In the rows, zero is written as 128.
Known rows, with every step that occurs
c > v: 118	94	138	113	110	146	124	121	124	119	126	150	119	120	116	138	130	106	117	132	119	158	122	123
v > n > t: 156	106	139	140	110	129	131	130	128	138	120	115	130	128	150	109	164	118	140	102	130	123	130	136
b > d > t > v: 132	71	94	156	125	122	128	124	139	137	125	106	77	111	127	114	122	158	111	100	124	141	141	183
t > v > n: 116	116	145	149	131	132	133	121	120	126	116	126	103	120	152	132	109	135	134	123	149	147	134	130
c > v > n: 130	89	159	125	111	152	123	106	119	125	132	141	107	120	134	136	144	88	131	128	128	161	119	107
t > w > h: 117	150	145	132	138	120	60	120	150	133	109	152	144	104	126	127	129	143	97	122	128	86	130	147
c > t: 140	113	133	132	113	140	136	132	117	144	145	122	115	106	103	115	134	154	118	129	121	119	143	133
c > n: 134	116	130	147	117	139	121	115	123	144	134	118	113	128	116	118	140	104	110	138	128	131	121	150
n > t: 145	111	120	128	107	123	130	146	132	133	114	121	140	128	131	113	148	140	126	104	120	124	134	152
n > t > w: 120	109	106	117	110	115	99	130	130	143	98	127	151	123	129	111	153	159	109	117	115	105	129	171
t > c: 111	115	105	142	139	131	132	144	124	128	127	140	106	108	98	98	109	127	128	142	134	136	111	158
c > t > b > d > h > w: 128	94	113	144	123	121	75	127	138	177	134	103	83	70	122	84	166	156	76	121	127	73	140	166
t > n: 125	133	140	134	136	111	112	101	121	142	142	119	134	125	124	106	111	146	111	132	135	147	128	144
d > t: 153	122	108	138	119	120	136	114	140	131	144	119	111	119	119	114	143	131	128	108	127	118	117	152
b > t > n: 150	115	129	144	138	98	112	100	107	165	161	103	124	127	118	97	131	152	89	127	123	151	126	157
c > n > t > b > d > h: 142	59	104	158	126	132	81	120	152	186	123	92	84	91	119	79	184	121	74	113	119	108	121	209
b > v > n: 141	109	166	159	129	146	120	121	108	128	137	128	112	137	144	122	123	93	137	127	133	178	144	118
b > d: 129	88	118	135	136	132	114	126	131	144	125	110	108	131	130	119	141	130	119	122	113	133	141	141
b > v > n > t > w: 134	89	145	147	112	134	92	123	110	143	107	125	136	131	146	100	147	121	117	117	118	157	146	164
c > v > n > t > b > d: 125	23	111	130	113	156	107	112	123	162	120	110	107	112	131	105	178	93	121	109	118	168	119	186
v > n > t > b > d > h > w: 144	86	121	148	121	111	70	123	149	171	108	98	97	90	169	77	195	123	99	92	136	78	126	172
n > v: 124	106	157	110	111	142	117	135	142	118	109	126	125	144	133	133	105	117	137	113	127	159	151	135
h > w: 124	148	128	125	110	112	111	134	126	125	113	133	136	124	148	116	135	126	122	122	135	96	133	129
d > h: 142	137	150	135	137	117	105	125	154	133	130	132	100	102	135	121	141	139	100	124	129	100	128	109
v > n: 139	124	146	140	130	135	128	110	123	133	135	120	119	130	145	126	144	107	142	125	137	132	124	113
w > h: 140	151	159	142	136	129	91	137	151	120	125	149	133	108	128	131	127	124	112	112	135	100	134	127

Rows
138	61	128	150	124	145	128	120	101	148	150	138	75	102	99	97	145	89	109	139	121	173	102	154
b > t > c > v > n
120	110	167	117	120	124	103	109	135	132	121	117	132	140	129	109	88	134	118	118	134	179	149	151
t > n > v
118	66	111	126	100	144	129	153	126	124	111	157	110	96	91	90	130	115	116	125	117	156	113	175
n > t > c > v
146	63	137	135	117	119	98	93	151	150	134	88	95	134	123	89	115	139	110	91	120	174	153	188
b > d > t > n > v
105	78	89	133	150	137	108	119	126	161	130	103	115	120	121	114	138	123	121	128	125	144	122	182
t > b > d
144	91	158	128	121	114	103	109	122	155	140	103	120	142	121	99	107	141	95	114	124	182	149	167
b > t > n > v
129	95	160	130	100	153	111	124	138	134	115	117	111	144	120	122	117	94	118	125	128	160	144	160
c > n > v
127	77	96	139	111	140	135	121	134	122	143	151	77	89	80	94	124	107	118	127	123	155	97	175
d > t > c > v
131	101	116	148	128	118	135	138	113	144	131	120	102	119	125	123	114	160	97	123	129	151	137	160
b > t > v
144	67	114	167	127	127	130	106	134	142	130	97	66	113	145	113	138	139	123	98	134	144	136	172
b > d > t > v > n
132	95	111	137	126	134	125	123	124	153	125	107	137	117	142	103	163	114	142	110	141	134	110	176
v > n > t > b
107	102	118	146	141	147	114	131	110	139	136	129	128	123	119	114	105	108	123	137	134	185	130	174
t > b > v
117	63	94	138	133	149	117	124	117	177	147	94	101	100	95	101	145	146	112	130	118	133	137	187
c > t > b > d
139	157	149	133	118	101	87	130	150	129	114	136	108	98	153	108	148	137	94	116	136	67	131	107
d > h > w
128	65	108	139	121	138	128	135	109	144	146	146	84	100	81	96	131	109	94	141	113	170	106	165
b > t > c > v
133	95	172	123	104	136	110	116	124	149	137	112	118	122	104	100	94	160	108	121	129	169	164	157
c > t > n > v
121	89	109	140	157	128	86	115	151	165	132	105	86	92	129	105	151	133	93	125	127	115	120	162
t > b > d > h
127	99	97	142	119	126	133	161	129	133	113	134	117	107	103	83	129	137	127	119	127	128	117	180
n > t > c
102	82	118	129	121	149	127	135	120	121	125	160	95	99	86	108	110	104	117	147	125	165	106	150
t > c > v
124	85	108	145	121	141	117	148	116	142	122	125	140	122	121	95	127	120	122	116	126	179	135	198
n > t > b > v
142	131	135	142	139	112	61	121	137	156	128	137	134	104	119	117	150	148	74	118	116	90	130	163
b > t > w > h
136	76	118	155	101	146	123	125	148	138	131	121	71	113	84	78	113	94	120	119	132	158	118	212
d > t > c > n > v
138	30	105	159	120	151	125	104	130	143	144	124	50	94	100	87	153	89	123	119	119	161	106	173
b > d > t > c > v > n
141	116	136	140	125	105	73	131	151	144	111	120	90	102	155	100	161	137	84	112	123	73	144	124
b > d > h > w
129	76	114	164	110	150	111	135	114	159	129	116	126	122	109	86	138	95	104	126	126	178	130	222
c > n > t > b > v
